What can hang from each mark:
j_28: j_466
j_34: j_188
j_957: j_28 j_847
j_847: j_188 j_542 j_957
j_542: j_603 j_847
j_188: j_34 j_847
j_466: j_28
j_603: j_542

Each row was made from one small tree. Brackets hold a mark, then the marks that hang from it, in the order of their numbers. Every link used is in the known rows. Write each row's tree.
Known rows:
(j_542 j_603 (j_847 j_188 (j_957 j_28))): [ -5  15   0  -1   5  17 -14 -20   7   6  13  20  -4 -18   1  15   1 -11
  -4   6  -8 -13  -4 -21  -7 -16  17   4   4  -1 -17  16 -13   2   6  -6
  12   4  -9  12  -5 -17  14   1  -9 -11  10   4   6   7]
(j_847 j_188 j_542 j_957): [  0  11   2  -4  11  10  -2  -6  -5  17   3  14  -9   2   6  13   4  -1
   3   2  -3 -15   0 -11   0  -8   8   2  12   2 -21  11  -8   6   3 -17
  18   7  -4  17   8  -5   3   2  -8  -3  10   8   6  -1]
(j_188 j_34 (j_847 (j_957 j_28))): [  0  -1  14  -5  12  26 -16  -7  -1  -3   0  22 -17  -4  -3   8   2   2
  -5  13  -6  -3   6 -12   5  -6  14   0   3  -2  -9   5   6   3  25  -9
   8   3   4   1   5  -5   6  -1  -5   2  -4   0  13 -12]
(j_188 j_847): [  0   0   6  -9   6   8  -7  -8   2 -11   6   9  -6  -2  -3   6   1   9
  -3  11  -2  -7   7  -8  -2  -2   8   2   1   1  -7   3   8   4   2 -11
   4   1  -2   0   3   0   5  -3   2   3   2   3  15  -6]
(j_188 j_34 (j_847 (j_542 j_603) j_957)): [  9  14   9   4  14  10   3  -2  -3  -8   4  29 -24   0   4   7  -2  -3
  -3  16  -5  -8  -3 -20   8 -15  19   0  13  -5 -22  10   1  13  11 -14
  12   4   5  20   4  -6   0  -8  -6   3  -5  21   1 -13]
(j_847 j_188 (j_542 j_603) (j_957 j_28)): [  6  17  -3   4  14  17 -12 -16  -2  10   5  17 -14 -10   9  10   2  -7
   4   7  -9  -7 -10 -22   0 -11  15  -5  -3   2 -23  11 -12   2   3 -11
  11   3  -6  35   4 -12   2  -2 -11 -13   6   5   8  -7]
(j_34 (j_188 (j_847 (j_542 j_603) j_957))): [  7  12  11   4  16   9   1  -7  -4  -1   7  25 -17  -7  -3   3  -4   3
  -4  19  -6   3  -4 -20  14 -12  29  -5   6  -4 -26  12   1   6  14 -18
  13   9   2  24   2  -6   5 -10  -4  -4  -5  23   3  -8]
(j_188 j_34 (j_847 j_957)): [ -1   2  14  -9  12  16  -1   1  -2  -8   4  20 -19   2  -1   7   0   4
  -9  14  -2  -4   3 -10   8 -12  11   6  14  -2  -8   4  10   6  17 -15
  16   3   8  -3   7  -1   8  -2  -2   4   1  10   6 -10]
(j_847 j_188 (j_542 j_603) j_957): [  2  17  -1   3   9   4  -1 -11  -2   9   8  20 -14  -2   8  14   0  -6
   0   6  -6  -7  -6 -19  -1 -18  19   1   7   2 -26  11 -10   3  -5 -13
  14   3   0  25   4  -7   8  -2  -9  -9  10  18   6   0]
(j_34 (j_188 j_847)): [  6  -5  14 -12  13  12  -4  -2  -6 -14   3  10  -3  -6  -9  -1  -7  17
  -9   9  -8  -2   4  -6   6  -2  19   4   1  -4  -8   5   9   0   7 -15
   4  -1   1   2   6  -2  12  -3   3   5   2   9   8  -9]
(j_957 (j_28 j_466) (j_847 j_188 j_542)): [  7  13  -3  -2  29  11 -20 -28 -14   6   0   2  -6 -12  -2   7   5 -14
   7  -3  -9  -5 -11 -17  -4   4  10  -4 -11  -4 -18   4  -1  -4   6  -5
   8  -1 -13  14  14 -18   7   1  -9  -9   7 -15  19  -6]
(j_603 (j_542 (j_847 (j_188 j_34) j_957))): [  1  11   7  -9   3   4  -1 -11  -3  -6  13  28  -1  -6   3  10   0 -12
 -13   2  -8 -30  -4 -17   2  -9  16  19  20  -9  -8  15 -10   8   2  -7
  20  -4   0   1   2 -13  17   3  -5   3  16  23  -6   5]
(j_188 j_34 (j_847 j_542)): [ 14   3  10  -6  10  10  -3   4 -12 -11  -2  18 -15   4   0   3  -2   3
  -4   8  -4  -9   3  -4   7   2   8   2  11  -7  -9   3   3   9   9 -15
   2  -3   4   7   6  -2   5  -7  -3   8   3  14   4 -11]
(j_466 j_28): [  9   2   0   3  -2  -3  -7 -14 -11  -7   1   0   5  -6   0   8   4   2
   2  -2  -7   2   0  -3 -12  -2   0   1  -4   2  -3  -1   3  -5  -4  -2
   0  -1  -3  -3   3  -7  -6  -8  -3 -15  10  -2   2  -4]
(j_603 (j_542 (j_847 j_188))): [ -1  14  -1  -6  -4  -5  -6 -16   0  -6  13  16  11 -13   0   9   0  -4
  -2  -3  -8 -32  -1 -14 -12  -5  11  15   7  -5  -5  15 -14   0  -9  -5
  11  -2  -8   6  -1 -13  16   0  -5   2  18  19   0   6]
(j_957 j_28 (j_847 (j_188 j_34) j_542)): [ 11  10   1  -6  27  10 -12 -10 -15   2   0  13  -8   0   5   7   4  -3
   1  -7  -4 -16  -5  -4  -3  -3  11   8   6  -8 -11   8  -2  -3   2 -12
   7  -9  -2  15  15 -14  11   3 -12   4   3  -2   6  -8]
(j_603 j_542): [  9   8   3  -1  -1  -2   2  -8  -1 -12  11  14   5  -9   3  11   0  -1
  -2   2  -6 -10  -7 -14  -7  -4  10   4   1   2   0   5  -4  -2  -8  -4
   3   0   3   8   1  -8  -1  -8   1   2   5  11  -2  -6]
(j_957 j_847): [  1   6   2  -7  16   0   4  -8  -8  -2   8   7  -2  -6  -1  19   6   1
   3  -2   4  -1  -6  -7  -9 -11   7   5   0   0  -4   5  10  -6  -6 -10
  10   0   1 -11   7  -9   4   2  -4   4   0   3   6  -6]
(j_542 j_603 (j_847 (j_957 (j_28 j_466)))): [  0  16   0   7   6  16 -15 -30   4  -5  10  13   0 -27  -3  15   0 -22
   3  10 -10   2 -12 -33   1 -11  13  -9  -9  -3 -15   9  -4   2  18   5
   7   6 -14   1  -5 -25  -2  -3  -7 -15   4  -8   7  -2]
(j_603 (j_542 (j_847 (j_957 j_28)))): [  0  15   2  -3  -1  14  -7 -21   6  -4  15  24   2 -19   2  20   7 -16
   0   9  -2 -16 -11 -28  -5  -8  11  -2  -4   0  -7  16 -10   3  14  -1
  11  11  -7   5  -6 -16  -4  -6  -5  -1   4   3   3   0]
(j_34 j_188): [  7  -5  12 -10   5   7  -1  -3 -13 -10   2   8   5  -6  -5   0  -3  12
  -6  -3  -8   3  -1  -2   6  -2  11   6   5  -3  -9   2   4  -5  -1 -10
  -1  -7   4   0   5  -4   6   3  -1  -4   5  10   4  -5]

Which tree is each row?
[ 13   4   3  -7  11   7  -4   0 -17  -3  -2  13  -3   3   3   2  -3   2
  -3  -8  -9 -18   1  -1   1  -1   5  11  14  -8 -15   3  -7   2  -6 -13
   4 -10   2  14  11  -5  10   1 -11   2  13  12   0  -5] | (j_847 (j_188 j_34) j_542)
[  0   3   3  -7  16  25 -24 -32   0  11  -1   2  -7 -15  -3   7   1  -4
   0   2 -14  -1  -1 -17   0  -2  13  -5  -9   2 -15   6  -3  -5  14  -5
  11   5 -11   9   7 -13  10   8  -4 -15  11 -11  19   0] | (j_847 j_188 (j_957 (j_28 j_466)))
[  5   7  10  -2  18  24 -12  -6  -5  -1  -2  24 -21   2   3   6   2  -5
  -1  16  -4  -6  -2 -15   6  -4   9  -5   6  -4 -19   4   2   8  25 -13
   6   7   3  16   7  -6  -1  -5  -3   6  -4   4   8 -12] | (j_188 j_34 (j_847 j_542 (j_957 j_28)))
[  0   2   8 -11  12  12  -3  -4  -6   5   1  14 -11   3   3   6  -3   4
  -8  -4  -7 -12   3  -3   4 -12  14  13  22  -2 -10   5  -1   1   1 -12
  15  -3   5  -1  11  -2  13   7  -8  -4  14  16   3  -1] | (j_847 (j_188 j_34) j_957)
[ 12   0  11  -7  12  10  -5   0 -11  -6   3  20  -5  -1  -7  -3   1  10
  -7   8 -10  -1   0  -8  10   4  12  -1   1  -8 -15   5   5   5   8 -17
   5   2   1  17   7  -2   5  -8  -2   3  -2  13  10 -13] | (j_34 (j_188 (j_847 j_542)))
[ 13  14  -5   4   8   1  -4 -10  -4   1   7  11  -6  -5   7   4  -4  -3
   1   1  -9 -17  -3 -15  -4  -8  11   5   5  -1 -16   8 -10   3 -14 -13
   5  -5  -3  25   4  -9  10  -3  -7  -6   8  16   1  -1] | (j_847 j_188 (j_542 j_603))
[  6   7  15  -6  22  27 -12  -8  -7   4   1  24 -14  -2  -3   1   3   5
  -1  13  -7   0  -5 -15  14  -4  21  -9  -3  -5 -25  13   1   7  27 -16
   8  12  -4  25   5  -5   0  -7  -3  -3  -3  -2  16  -7] | (j_34 (j_188 (j_847 j_542 (j_957 j_28))))
[  4   5   5 -15  20   3  -2  -2 -13  -2   4  11 -10  -2   2   8   1   1
 -10  -7  -4 -14   1   1  -5  -8  13  18  11  -8  -5   7   5  -5 -11 -12
  13 -10   4  -8  16 -10  21   6  -5   6   8   9   2  -3] | (j_957 (j_847 (j_188 j_34)))
[ -4  15   0   2  -3   4   5 -11   2  -7  17  21  -2 -14   1  20   2 -10
  -3  10   0  -7  -6 -23  -6 -21  11   4   9  -1 -16  13  -5   7   3  -5
  12   8  -5  -2  -7 -14  -1  -5 -10  -6   6  13  -4   3] | (j_542 j_603 (j_847 j_957))
[ -5  15   2  -5   4  13 -14 -22   7   7  14  22   1 -14  -1  16   5 -14
  -1   6  -5 -24  -7 -23  -4  -6  15   7  -1  -2  -9  19 -16   1   8  -6
  14   5 -10  13  -1 -18  10  -1  -8  -4  11   4   7   7] | (j_603 (j_542 (j_847 j_188 (j_957 j_28))))
[  6   4  14  -4  17  15   0  -1  -6   3   2  24 -17   0  -4   6   2   5
  -4  12  -4  -2  -4 -15  13  -5  22  -1   9  -4 -23  12   3   9  17 -17
  15  12   0  17   7  -1   2  -6  -3   4   0  13   9  -9] | (j_34 (j_188 (j_847 j_542 j_957)))
[  5   3   3 -11  23  14 -16 -10 -11   0   2   6  -7  -5  -1   6   4   0
  -4  -7  -9 -10   1  -2  -7  -5  14  14   3  -6  -3   5   3  -8  -1 -10
   6 -12   4   1  13 -17  20   5  -8   1   6  -4   6  -3] | (j_957 j_28 (j_847 (j_188 j_34)))
[ -1  10   9  -3  12  16   1  -7  -4   4   7  22 -17   2   5  14   4   2
   2  18   2  -3  -3 -16   5  -7   8  -3   6   3 -22   8   3  11  14 -16
  14  11  -1  13   7   0   0  -6  -5   3  -3   7  10  -8] | (j_188 (j_847 j_542 j_957))
[-13  10   3  -9   3  10  -4 -11   0   8  10  15  -1  -6   0  14   5  -7
  -5   0  -2 -19   1 -11  -4 -13   9  12  13  -4 -15  15  -6   8   5 -13
  20   3  -7  -7   4  -9  12   7 -10  -3  17  12   3   8] | (j_542 (j_847 j_188 j_957))
[  1  -2  17  -7  21  29 -23 -25  -3  -5   0  10 -15 -17 -12   1  -1   2
  -4  12 -16  11  -5 -18  15   4  24 -11  -8  -5 -14   5   9   2  33  -8
   8   8  -6  10   4 -11   8  -1   1  -9   3  -5  19  -8] | (j_34 (j_188 (j_847 (j_957 (j_28 j_466)))))
[ -2  -3  16  -8  13  28 -15 -10   0  -1   2  16 -12 -11 -10   3   4  10
  -5  12 -11   6   2 -12  12  -4  24  -4  -1  -1 -13   9   8   1  25 -11
   4   8  -1  15   4  -5   6  -5   1  -2  -1   2  13  -6] | (j_34 (j_188 (j_847 (j_957 j_28))))
[ 10  11   2 -11  26   0  -2  -2 -19  -1   0  15  -8   6   3   7   2  -4
   0  -9  -1 -17  -3  -4  -4  -8   9  15  15  -9 -14   8  -1   2  -3 -18
  15  -9   2   4  15  -6  14   2 -12   6   8  13   0  -5] | (j_957 (j_847 (j_188 j_34) j_542))
[ -5   9   5   0   2  22  -8 -20   1   0  10  17  -1 -10   1  20   9 -10
  -1   7  -4  -9  -5 -14  -5 -11   7   0  -2   0 -17   9  -5   4  17  -5
   6   9  -7  -5  -5 -14  -3   1  -8  -3   4  -8   5   2] | (j_542 (j_847 (j_957 j_28)))
[ -3  16   3   0   1   5  -2 -15   4   1  16  15  -4 -15   1  16   0 -11
  -3   6  -4 -16  -1 -19  -6 -17  17  10  12  -4 -14  16  -9   5  -3  -8
  14   2  -8   5  -3 -15  12   1  -8  -5  12  19   0   8] | (j_542 j_603 (j_847 j_188 j_957))
[  1  12   3  -1  15  22 -15 -13  -7  16  -2  12 -10  -5   7  11   4  -5
   6   3  -8  -6  -6 -11  -2  -6   6  -3   1   2 -23  11  -8   1  10 -12
  11   6  -6  27   8  -6   3   0  -8  -7   7  -5  13  -2] | (j_847 j_188 j_542 (j_957 j_28))
[  7  12  -2  -8  23   0  -3 -10 -11   9   7   9  -5   3   3  17   4  -2
   2  -5   1 -14  -4  -6 -10  -6   6   8   4  -3 -16  10  -2  -1  -9 -15
  12  -3  -6  10  14  -6  12   0 -10   3   5  11   9  -3] | (j_957 (j_847 j_188 j_542))
[ 15  17   0  -1  24  -7   5  -2 -15  -5   5  15 -14  -5   5  10  -3 -10
  -2  -2  -8 -13  -4 -12  -5 -14  19  14  12 -10 -13  12  -3   2 -12 -10
  10 -10   2  14  12 -10  15  -3 -12   2   7  17  -3  -7] | (j_957 (j_847 (j_188 j_34) (j_542 j_603)))
[  0   3   8 -10  12  25 -16 -10  -6   1  -3  14 -15  -3   0   7   0   1
  -7  -3 -10 -11   2  -5   2  -8  14   6  10  -2 -13   3  -2  -3  11 -10
   6  -4   4   7  10  -7  13   7  -7  -7  10  -1   7  -3] | (j_847 (j_188 j_34) (j_957 j_28))
[  3   5   3  -1  11  22 -16 -28  -5   2   2   7  -7 -14  -1  12   2  -8
   3   6  -8   9 -10 -19   1  -5   5 -13 -11   3  -9   0   1  -3  21   1
   5   7  -9   2   4 -11  -3   2  -5 -17   4 -14   9  -6] | (j_847 (j_957 (j_28 j_466)))
[ -2   8   8 -11   6  12  -3  -4  -6  -1   5  18  -6  -2   0  12   0  -4
 -10  -4  -4 -19   4  -8  -1 -11   8  20  19  -6 -11  10  -3   7   4 -11
  18  -3   0 -12   5  -8  16   6 -11   0  15  17  -4   7] | (j_542 (j_847 (j_188 j_34) j_957))
